Each row was made from one small tree. The marks that hang from a mark follow it in brackets, in the order of their numbers. Every link used is in the known rows. Write each row's tree.
Known rows:
q_512{q_911}: [  9   6  -6   1 -16   3 -16  20   6  15 -32 -28  -2  35 -35 -23  11 -10
  17  19   3  -6  23  -6 -15   1  29  30  22]
q_911{q_512{q_65 q_136 q_354 q_636}}: [ 21   6  16  -4   3   8  -5  -3 -17  17 -76 -39 -40  16 -47  -6 -16  -3
   0  -6 -18   1  54   9  -9  21  -1  -6  27]
q_105{q_477{q_136 q_354}}: [ -7   9 -10 -23  -5   7 -43   6  -8  15  -9 -10   9  17  10 -14   6 -48
  -9 -22   4 -28  16 -12 -15  -9  29  44  14]
q_477{q_354}: [  0   8  -5 -10  -6   3 -30   7  -8  15 -26  -4   4  29 -32 -21   4 -29
  -5  -5   0 -22  24 -11 -17  -5  29  34  21]
q_636{q_512{q_136 q_354}}: [ 16   1  14 -20  10  21 -12   1 -10  28 -52 -37 -18  16 -72 -16  -4 -13
  13  14 -12 -14  37 -27  -8 -20  -4  28  -3]
q_354{q_512{q_105}}: [  1   2  13   6 -16   3 -13  -1  14  11 -47 -26  -7  38 -26 -15  11 -16
  -7  30 -13 -22  44  -3 -31 -19  27  20  17]
q_911{q_512{q_65 q_136 q_636}}: [ 19   3  11   2  -5  -7 -16   5  -8  15 -62 -33 -31  18 -36  -6 -11  -1
  -9 -10 -14 -13  57  10   0  27  10  -9  24]
q_105{q_512{q_136}}: [ 19   2  10   8  -7 -14 -10   9   5   6 -39 -31 -26  27 -29 -20 -13   8
  -6 -12 -18 -19  50  -7   3  -2  23  14  20]
q_65{q_512{q_136 q_354{q_477} q_911}}: [  2   2  -3 -15   1  10 -11   3 -18   7 -64 -21 -39  19 -54  -4   6 -13
  29   2   9  23  26 -11  -6  -4   6  21  10]
q_911{q_512{q_65 q_136 q_354}}: [ 23  -1  15   9   5   3   2  -8 -16  26 -81 -35 -30  15 -31 -18 -23   0
  13  -1 -11   4  54   6 -11   9   4   4  21]
q_636{q_512{q_136 q_911}}: [ 18   7   0 -11  -4  10 -21  22   2  26 -44 -40  -6  31 -61 -17   4 -10
  19  21   3 -11  31 -24  -1 -10  10  33  -3]
q_136{q_512{q_65 q_354{q_477}}}: [  0 -11   9  -7  16  25  -8 -15 -23   9 -65 -22 -10  22 -11   2  14  -8
   1   0 -16  -8  43 -11 -21 -11   3   9  10]
q_105{q_477{q_911{q_512{q_636}}}}: [ 24 -10   5 -10 -23 -17 -24  13 -45  27 -12 -19  -8  -9 -14 -10  11 -37
 -18 -33 -11 -34  35  -1  -1  18  33   6  37]
q_65{q_512{q_354{q_477}}}: [ -2 -11   0 -20   3  11 -16  -6 -20   4 -41  -4 -34   3 -43  -9  15 -17
  15  -7  -5   2  24 -11 -12  -9  13  13  13]
q_354{q_477{q_136}}: [  2  -7 -11  -9   0   9 -41   4 -14  11 -25 -20  -5  19  -7 -20  15 -26
  11   1  -9 -19  17 -15  -7  -2  26  22   2]
q_354{q_512{q_65 q_636 q_911}}: [ -5   2   4  -1  -8  10 -29  17  13  -3 -65 -25  -5  38 -27  -2  15  -7
 -10  13 -13 -22  45   6 -31   0  25   6  32]
q_354{q_477{q_136{q_512{q_105 q_911}}}}: [  2  10 -14  -7  -6  18 -28   6 -11  11 -32 -40  -2  47   0  -9  25 -28
  17  25   2   7  16 -18 -14  -6  19  22  -3]
q_477{q_136{q_512{q_105 q_911}}}: [ -3  19 -11  -8 -12  18 -20  12  18  12 -32 -52  -2  57 -15 -14   9 -18
  17  31   3  10  19 -16 -25 -12  15  20   3]
q_636{q_512}: [ 14  -5   3 -18  -2  11 -27  12   1  24 -22 -21   1  16 -49 -22  12 -14
   4  12 -12 -32  30 -23  -7 -14  19  26  -1]
q_477{q_136 q_354{q_512{q_636}} q_911}: [ -9  -3 -13 -20  -9   3 -61  21 -27   6 -34 -13  11  24 -26 -12   1 -52
 -19 -18 -10 -33  23 -19 -34  -9  35  13  35]
q_911{q_512{q_65 q_105 q_136 q_354}}: [ 34  13  18  12  -1  10  13 -10 -13  28 -89 -43 -29  25 -27 -17 -19 -11
  19  19  -2  16  53   5 -16   8   1   9  18]
q_512{q_105{q_477}}: [ 16  13  10  -8 -16   5  -8  -1   1  21 -24 -24  -3  20  -6 -11  19 -37
  -3  10   2 -23  31  -4 -12  -7  24  35  14]
q_65{q_512{q_354 q_911}}: [ -1   4  -4 -18  -6  12  -7  10   3   6 -45 -18 -30  22 -55 -15   5 -10
  28   8   7  18  19  -9 -23  -8  14  20  24]
q_136{q_512{q_105 q_354 q_636}}: [ -2  20  13 -25  -3  28  -2  -6  -3  10 -39 -44 -28  43 -55   6  17 -16
  -8  22 -19  -2  38 -11 -27  -8  -4   5  15]
q_354{q_477{q_136{q_512{q_105}}}}: [ -2   4  -7 -11  -2  17 -29  -3 -11  12 -27 -34  -6  37   0  -7  21 -27
   6  15  -7  -7  24 -18 -12  -8  17  16  -7]
q_477{q_911}: [ 19 -16   1  -2 -14  -9 -23  15 -25  21 -34 -17   6   5 -36 -24   3 -28
   1  -5  -7 -28  28 -14 -13  -3  32  15  32]
q_911{q_512}: [ 16  -6   4   7 -17 -13 -13   4 -10  26 -24 -26 -19  18 -27 -29  -2  -1
   3   2 -15 -13  39   4  -7  13  28   7  21]
q_354{q_477{q_911}}: [ 22 -20  -3  -1  -8  -5 -30   9 -50  22 -34 -10   5   0 -19 -18  20 -35
   4  -9  -6 -28  24 -17  -3   1  34  16  23]
q_136{q_512{q_65}}: [ -6  -8   8  -3   3   8 -14  -4  10   8 -50 -25  -2  30 -12  -3   4   2
 -11   0 -13 -20  48  -6 -19  -7  12   5  15]
q_354{q_477{q_136} q_512{q_911}}: [ -8  -7 -12   2  -7   9 -43  13  -8   4 -41 -27  -2  38   0 -16  21 -20
  12  18  -8 -11  24  -9 -23 -12  36  23   8]
q_136{q_512}: [-10  -7   7  -8  -6   3 -14  -2   7  12 -24 -30 -10  33 -33  -7   9   2
 -10   4 -17 -21  41 -12 -15 -11  15  10  11]

Which tree is each row?
[  1  25   1 -15 -17  15 -12  13   9   8 -30 -47 -13  57 -44   4  26 -15
  -3  30  -4   2  32  -8 -19   3  10   9  15] -> q_136{q_512{q_105 q_636 q_911}}
[ -2  -4   9  14  -3   2 -17   9  16   6 -87 -32  -6  40 -22  -7  -6  -1
   3  16  -2 -12  55   3 -25 -11  18  17  22] -> q_354{q_512{q_65 q_136 q_911}}
[ 14   5 -20 -16 -14  -6 -52  22 -48  23 -19 -19   1  16 -25 -23  -7 -50
  -5 -27  -4 -15  16 -13 -15  18  33   5  34] -> q_477{q_136 q_354 q_911{q_512{q_636}}}
[ -9  -9  13  -6  -2  -1 -36  -1 -17   0 -52 -22 -28  25 -41   8  18 -10
 -22   0 -23 -33  51  -3  -5  -2  18   4  11] -> q_354{q_477 q_512{q_136 q_636}}
[ 22  14  14   6   0   9  -2  -3  14  16 -86 -34  -9  32 -23  -9  -8 -19
   9  21   7  -6  48  -1 -13  -2   5  20  13] -> q_512{q_65 q_105 q_136}
[ -4  14   2 -29  -4  12 -14  12   1  -1 -58 -30 -50  26 -84   3   0 -10
  15   0   4  21  30  -7 -11   3  -2   8  22] -> q_65{q_512{q_136 q_354 q_636 q_911}}
[ 16  16  16  -5 -13   1  -4  -4   1  22 -44 -34 -14  23 -20  -5   5 -32
  -3   6   6 -17  40  -5  -2  -7  11  35   8] -> q_512{q_105{q_477} q_136}
[-11   6  -7   0 -11   3 -33  14  -1  10 -40 -10   7  45 -24 -18  10 -24
  -4   9   1 -17  30  -7 -31 -14  35  35  28] -> q_477{q_354{q_512{q_911}}}
[  3  16   0  -2 -16  11  -2   8  10  16 -36 -44  -4  55 -28  -8  18 -11
   9  35   3   6  31 -10 -22  -8  14  21  11] -> q_136{q_512{q_105 q_911}}
[ -3  11   5 -18   5  30 -10   6  -2   2 -62 -40 -16  41 -40   8  12  -5
  -1  11 -13   4  40  -6 -30  -1  -1   3  27] -> q_136{q_512{q_65 q_354 q_636 q_911}}
[ 29   7  -8  -8 -22  -3 -30  20 -30  25 -29 -41 -10  18 -26 -24  -2 -42
   7   3  -8  -7  22  -9 -15  17  27  -4  27] -> q_477{q_136 q_911{q_512{q_105 q_636}}}
[ 14  11   6  -4  -6 -13 -21   5 -17  12 -24 -13 -13  19   4 -10  -7 -24
 -23 -41  -3 -30  44  -8   4  -5  29  38  24] -> q_105{q_477{q_354} q_512{q_136}}
[ 24  30  -2  -7 -10  21 -12  20  11   5 -64 -33  -3  45 -29  -4  19 -28
  10  30   8   1  31   3 -23  13  16  16  27] -> q_512{q_65 q_105 q_636 q_911}
[ 12  -6 -10  -8  -6   8 -33   5 -40  18 -34 -32   7  23   0 -11  18 -43
   7   3  -4 -11  21 -25 -14  -9  23  10   6] -> q_354{q_477{q_136{q_512{q_105}} q_911}}
[ 16  15   2 -14   0   1 -30  11 -16  -2 -26   0  -4  15  19   1   9 -31
 -35 -46  -9 -39  44   0  -7   8  32  22  37] -> q_105{q_477{q_354} q_512{q_65 q_636}}
[ -2 -11 -12  -3   1   4 -52  13 -23  11 -63  -6  27  19   5 -19 -10 -50
  -7 -15  -1 -29  28 -16 -39 -18  37  19  35] -> q_477{q_136 q_354{q_512{q_65}} q_911}
[ 23  18   3  -1 -21  -6 -10  -2 -25  34 -20 -18  -6  21   3 -20   8 -40
  -5  -2   5 -11  32   2  -9   9  31  30  21] -> q_911{q_512{q_105{q_477{q_354}}}}
[ -5  -8  -8 -24  -9   6 -42  17 -19   8 -22 -38  -1  21 -34  -4   4 -29
 -10 -13 -17 -22  25 -23 -18  -2  18  -5  22] -> q_477{q_136{q_512{q_636}} q_911}
[ 20  10   5 -16   4  25 -11  14  -8  28 -57 -44 -15  29 -72 -18   1 -13
  28  25  -1   1  29 -25 -11 -17   0  35   1] -> q_636{q_512{q_136 q_354 q_911}}
[  1  19   5  -3 -21  10 -19  16  13   4 -46 -37 -12  52 -42  -5  23 -19
  -4  37  -8 -10  37   0 -31  -5  25  14  25] -> q_354{q_512{q_105 q_636 q_911}}
[ -3   1 -16 -21   1  19 -25   9 -13   3 -43 -18 -27  20 -32 -14  13 -22
  35   4   7  24   8 -15 -18  -7  16  21  11] -> q_65{q_512{q_354{q_477{q_136}} q_911}}
[ 34   3  -4  -1 -14   6 -14   8 -37  33 -46 -43  -9  14 -21 -34 -11 -41
  25  11  -5  10  20 -14 -26   1  22   8  28] -> q_477{q_136 q_911{q_512{q_105 q_354}}}
[-13  -4  17  -8  -8  -2 -28   4  10   0 -52 -31 -29  31 -57   3   2  -2
 -24   5 -24 -33  55  -1 -15  -6  14   3  20] -> q_354{q_512{q_136 q_636}}
[ 27  22  -3  -3  -6  27   0   3 -24  20 -56 -35 -10  38 -27 -17  26 -34
  35  41   8  20  16 -11 -22  -5  15  36  13] -> q_512{q_105 q_354{q_477} q_911}
[  0 -11   2   0  -8 -12 -36   9 -33  18 -60 -11   8  20 -37 -13  -8 -39
 -16 -16  -2 -31  40 -15 -22 -16  31  23  33] -> q_477{q_354{q_512{q_136}} q_911}
[ -8   1   5 -36  -2  14 -18   3  -1  -3 -34 -13 -44  12 -73  -1   9 -13
   1  -7 -12  -3  28  -7 -19  -2   6   1  25] -> q_65{q_512{q_354 q_636}}
